Known rows, with every step that occurs:
guzel > dabuliz > nivi: [  4.3  -4.8  30.8 -58.4   8.6  49.3  25.3 -14.2 -43.8  10.3  42.1 -55.6
 -33.7  -7.8 -37.8  14.8  37.8  -8.9 -24.7   6.6]
lobir > davu: [-42.7 -47.0  -5.7 -30.1  20.0 -15.4 -17.8  13.5   5.0  -4.7   9.7  24.6
  33.6  16.2   9.6  36.1  12.2  26.1   3.2  -6.4]
lobir > davu > vuvud > dabuliz > guzel: [ 14.1  24.4  -6.8  53.7  23.1  11.1   3.8  50.8  20.3  10.6  13.9   9.8
  47.2   4.4  -5.6  -3.1 -56.7 -13.1  -2.3  12.5]
vuvud > davu > guzel > dabuliz > nivi > vigip: [ 71.9  48.0  19.2  40.1   6.0  55.8  25.1 -11.3  16.9 -12.6  45.6 -57.0
  -3.1  16.7 -42.0 -33.9 -63.1 -18.0  18.7 -18.1]
dabuliz > vuvud > vigip > nivi: [-32.0 -10.5 -52.1 -28.4 -18.3 -33.8 -51.3  15.9 -22.0  -2.5 -25.4  35.0
 -23.0 -28.4  17.6  24.6  79.5  12.9  -4.4  -2.1]
guzel > dabuliz > vuvud: [-35.0  28.3  17.5 -46.7  -3.8  -0.7  36.2 -15.8  -1.2  24.5  -5.7  14.2
 -20.6 -16.4 -14.7  34.6  79.3  -9.9 -29.2  29.8]
nivi > dabuliz > vuvud > davu: [ 11.4 -16.1  11.2   9.2   5.3  -3.0   7.7 -53.7   6.6 -11.6  19.1  60.0
   3.3  -4.3 -26.0  16.5  33.8 -22.7  41.7   8.5]
nivi > vigip > vuvud > davu > guzel: [ 13.1  13.2  -4.1  57.4 -17.2 -38.5   3.0  13.1  52.4   4.6 -41.1  21.8
  45.3  -0.7  31.9 -17.5 -60.9  23.2  14.7 -10.4]
guzel > dabuliz > nivi > vigip: [ 19.5  28.0  30.2 -32.2   2.1  83.7  47.3 -42.8 -28.9   9.7  26.7 -57.3
 -41.9  21.4 -22.7  -9.7  30.5  16.4 -11.5   0.7]
davu > guzel: [-25.3 -14.2  23.6 -24.1 -25.0 -38.3  27.0  22.3  28.2   5.9 -48.7  21.4
   3.9 -22.3  54.2  28.8 -16.7   1.8 -25.7  -4.8]
davu > guzel > dabuliz > nivi > vigip: [ 32.1  50.6  28.1   6.0 -14.8  65.0  71.1 -10.0   1.7  10.9  -1.6 -65.4
 -35.4  21.6  -0.7 -18.4 -22.0  -8.2 -17.2  -5.3]
vuvud > davu > guzel > dabuliz > nivi: [ 56.7  15.0  17.1  11.8   9.0  26.9   2.1  17.8   5.3 -12.9  64.8 -54.1
   6.3 -15.4 -54.4  -9.8 -53.4 -43.8   3.6  -6.9]
vuvud > vigip > nivi: [-19.1 -45.9 -26.0 -52.3  -7.0 -25.0 -87.9  11.5 -29.8 -20.6   0.4   3.2
 -13.0 -14.6  22.5   4.3  29.9  25.8  -7.6 -25.4]
lobir > davu > guzel > dabuliz > vuvud > vigip > nivi: [ -8.5  39.2 -68.1  41.5   2.8 -11.3 -45.7  67.2  13.3  -9.8  14.5 -25.0
   5.5  27.3 -23.0  -1.6   0.0 -37.2   2.8  -9.5]
vigip > vuvud: [-49.8 -36.8  11.5 -40.4 -19.4 -43.8   5.1  10.2  -5.4  25.5 -45.8  20.4
  11.3 -27.0  34.1  26.4  39.8  27.0 -29.7  15.3]
dabuliz > vuvud > vigip: [ -7.7  -8.9 -31.6 -27.4 -10.7 -39.4  -9.6   3.1  29.2 -14.8 -35.7  72.3
  13.3   4.4  23.7  21.9  85.1  29.1  11.8  22.3]
vuvud > dabuliz > nivi > vigip: [ 34.2   5.5  47.8 -22.4   3.9  74.4  22.1 -19.7 -15.0   8.3  27.6 -35.1
 -26.2   8.0  -9.6 -19.2 -13.8  20.3   3.1  -1.6]
lobir > davu > vuvud: [-43.9   1.7 -21.7  -8.6  18.4 -31.0  -0.9  23.7 -28.6  -4.4  -6.6  30.8
  29.4  14.7  24.3  36.0  27.8  16.0  15.1  14.4]
vuvud > davu > lobir: [-37.9 -28.4 -40.8 -31.6  52.3 -59.6 -33.1 -21.1  14.6 -29.2  20.4  34.4
  -7.7 -15.2 -14.2 -11.6 -31.4  31.0  10.2   6.2]
davu > vuvud > vigip > nivi: [-24.2  -0.1 -41.6 -27.9 -13.3 -39.8 -71.3  18.2 -57.1 -18.7 -16.3  10.0
 -17.1 -19.4  32.7   7.1  46.3  16.9   3.4  -6.5]
nivi > dabuliz > vuvud > davu > lobir: [-31.7  -6.1 -46.2  11.9  38.4 -31.6  20.3 -61.8   9.2 -23.3  10.0  54.2
 -34.8   9.1 -28.2 -13.8   9.8 -12.4  35.3  24.6]
guzel > dabuliz: [-20.6  -3.1  42.9 -68.8   3.6   7.5   3.1 -17.5  -8.0   8.8  15.6 -16.1
 -16.9  -5.9  -9.0  16.1  34.9   4.1 -28.8   6.4]
nivi > dabuliz: [-18.1 -44.9  46.9 -44.8  -7.5  16.4  24.2 -55.6 -18.6  -5.0  -7.1  14.5
 -27.3  11.9  20.1  13.9  29.8  -0.4   5.5  -4.8]

Rows:
[ 23.1   8.1 -37.1  45.8 -21.0  14.0 -18.2 -14.3 -34.1 -17.4 -25.8  -6.3
 -28.5   4.2  20.5 -26.3   0.1 -19.3   3.4 -19.3] -> davu > vuvud > vigip > nivi > dabuliz > guzel
[-14.4  10.5  14.0   0.1  33.3  -3.8 -22.2  36.9 -20.4  -3.1  35.5  10.9
  31.3  18.7  -7.0   8.0 -19.8  -3.2  19.2  17.8] -> lobir > davu > vuvud > dabuliz
[ 20.0  -1.6 -69.8  77.5   7.0  20.5 -41.1  15.0 -27.9 -26.8   3.9  -9.2
  10.1  44.0   3.4 -24.8 -24.9 -21.7  29.9 -23.2] -> lobir > davu > vuvud > vigip > nivi > dabuliz > guzel
[  2.2 -56.0  -3.4 -32.6 -10.5  13.8 -67.1 -33.6 -40.2 -31.3   7.8 -10.0
 -38.7  17.5   6.6 -14.2  31.4  -0.6  15.6 -29.7] -> vuvud > vigip > nivi > dabuliz
[ 43.0  17.9   1.7  35.1  -2.0   7.3   2.1  41.9  -0.5   8.6  38.8 -60.3
  21.6 -18.9 -50.8 -14.6 -52.0 -44.1  -8.2   5.3] -> vigip > vuvud > davu > guzel > dabuliz > nivi
[ 22.4   7.4   9.3  47.5 -14.7 -16.3  32.5 -16.2  35.4  -8.2  -7.1  51.6
   8.0  -6.2  -7.6  10.2 -15.4 -44.6  36.4   0.3] -> nivi > dabuliz > vuvud > davu > guzel
[-50.1 -31.3 -56.9  -6.0  41.9 -79.7 -34.4  -0.2  10.8  -6.9  -3.3  26.6
   7.6 -14.2  -7.1 -18.1 -29.3  29.8  -0.8  20.1] -> vigip > vuvud > davu > lobir
[  7.1 -31.3  29.3  10.4 -15.6  32.8  52.6 -42.8  21.0   9.7 -32.5  12.3
 -11.3  -0.5  17.9   3.0 -13.3  -6.8 -18.7  -9.3] -> nivi > dabuliz > guzel
[ -4.8  -0.8  44.4  -6.4  -7.6  13.1  -3.9  -8.8  16.5  28.4 -19.4  -1.8
   2.1   3.4  18.7 -25.3 -11.1  37.6 -12.2   9.2] -> nivi > vigip > vuvud > dabuliz
[-11.1  -5.1   0.0  -4.9 -23.5  33.3  48.3 -16.6 -29.3  28.7 -32.0 -18.8
 -12.6   0.5  24.7   3.4  35.7  37.8 -14.2   5.5] -> dabuliz > nivi > vigip > vuvud
[ 13.0 -17.6  15.1   7.7  -1.8 -48.2 -23.7  19.1  45.6 -19.0   0.9  31.6
  38.5 -25.4  13.0  11.7 -57.4  -4.6  10.1 -14.0] -> vuvud > davu > guzel
[  6.4 -13.0  26.0  20.1 -10.5  -3.9  10.1  32.0  41.0  44.5 -25.9  -1.0
  29.4 -34.4   5.4 -12.5 -45.7  -1.3 -48.6  12.6] -> vigip > vuvud > dabuliz > guzel
[ 18.9  38.6 -42.9  43.3  13.7 -18.3  -6.0  56.2  61.3 -20.9   1.5  13.8
  39.7  58.9 -16.1   2.0   7.3 -23.3  23.1  11.9] -> lobir > davu > guzel > dabuliz > vuvud > vigip
[  5.6  25.7   6.7 -18.0  17.0 -11.8 -13.6 -17.0  15.5   4.1  44.5  28.3
  14.4 -24.6 -58.8  16.1  40.0 -17.4   5.8  18.4] -> guzel > dabuliz > vuvud > davu
[ -9.6  19.9  45.3 -35.5   6.6 -14.1  -5.0   8.1 -27.9   7.2   2.9  14.0
  -5.2 -21.4  13.1   4.6   7.6   1.0  -5.7  27.6] -> davu > vuvud > dabuliz
[-11.4 -43.1   1.6  -9.0   5.4 -52.5 -46.4   7.1   7.6   7.7   5.1  30.5
  46.0 -32.4  -4.8  11.3  -1.1  20.2   3.2   0.0] -> vigip > vuvud > davu
[  0.8 -21.3  -3.3  30.9 -11.8 -66.1 -18.9  42.5  37.9   5.8 -21.2  26.6
  51.7 -31.1  15.7   4.7 -56.6  -5.7  -3.5  -2.6] -> vigip > vuvud > davu > guzel
[  2.3  -4.8  14.6 -25.7 -10.8  49.8  45.7 -34.9 -24.2   5.6 -13.9 -15.8
 -25.6   5.5  18.2   8.7  31.0  38.1  -0.5  -4.3] -> dabuliz > nivi > vigip
[ 29.2  44.2  -4.7  41.4  12.2  73.8  51.6  19.2   8.2  -0.1  27.5 -73.4
  -1.9  59.6 -20.7 -10.6 -45.2  -8.7   5.4 -14.4] -> lobir > davu > guzel > dabuliz > nivi > vigip
[ 34.1  47.2  13.2  53.4  -6.9 -10.1   1.4   8.3  49.0   9.8  -4.1 -23.2
  31.3  18.4 -12.6 -37.4 -64.2  -1.6   2.2  -7.4] -> nivi > vigip > vuvud > davu > guzel > dabuliz
[ 21.2  53.2  14.3  34.7 -27.6  45.8  71.8  15.7  -1.3  35.6 -26.0 -74.8
 -23.5  16.7   3.9 -24.5 -18.3 -11.5 -28.2   7.9] -> davu > guzel > dabuliz > nivi > vigip > vuvud
[ -1.1 -10.1 -17.6 -11.0 -12.0  -4.3 -50.0 -27.7 -71.8 -30.8  -2.7  -3.7
 -39.8  16.0  22.2 -17.6  43.0  -9.7  27.5 -12.5] -> davu > vuvud > vigip > nivi > dabuliz
[-15.2 -29.7   5.7   7.7 -22.4  40.0   9.4 -29.4 -23.8  20.7 -18.2 -21.0
 -42.8 -33.8  12.3   5.9 -17.4 -24.2 -36.4 -33.9] -> vigip > nivi > dabuliz > guzel
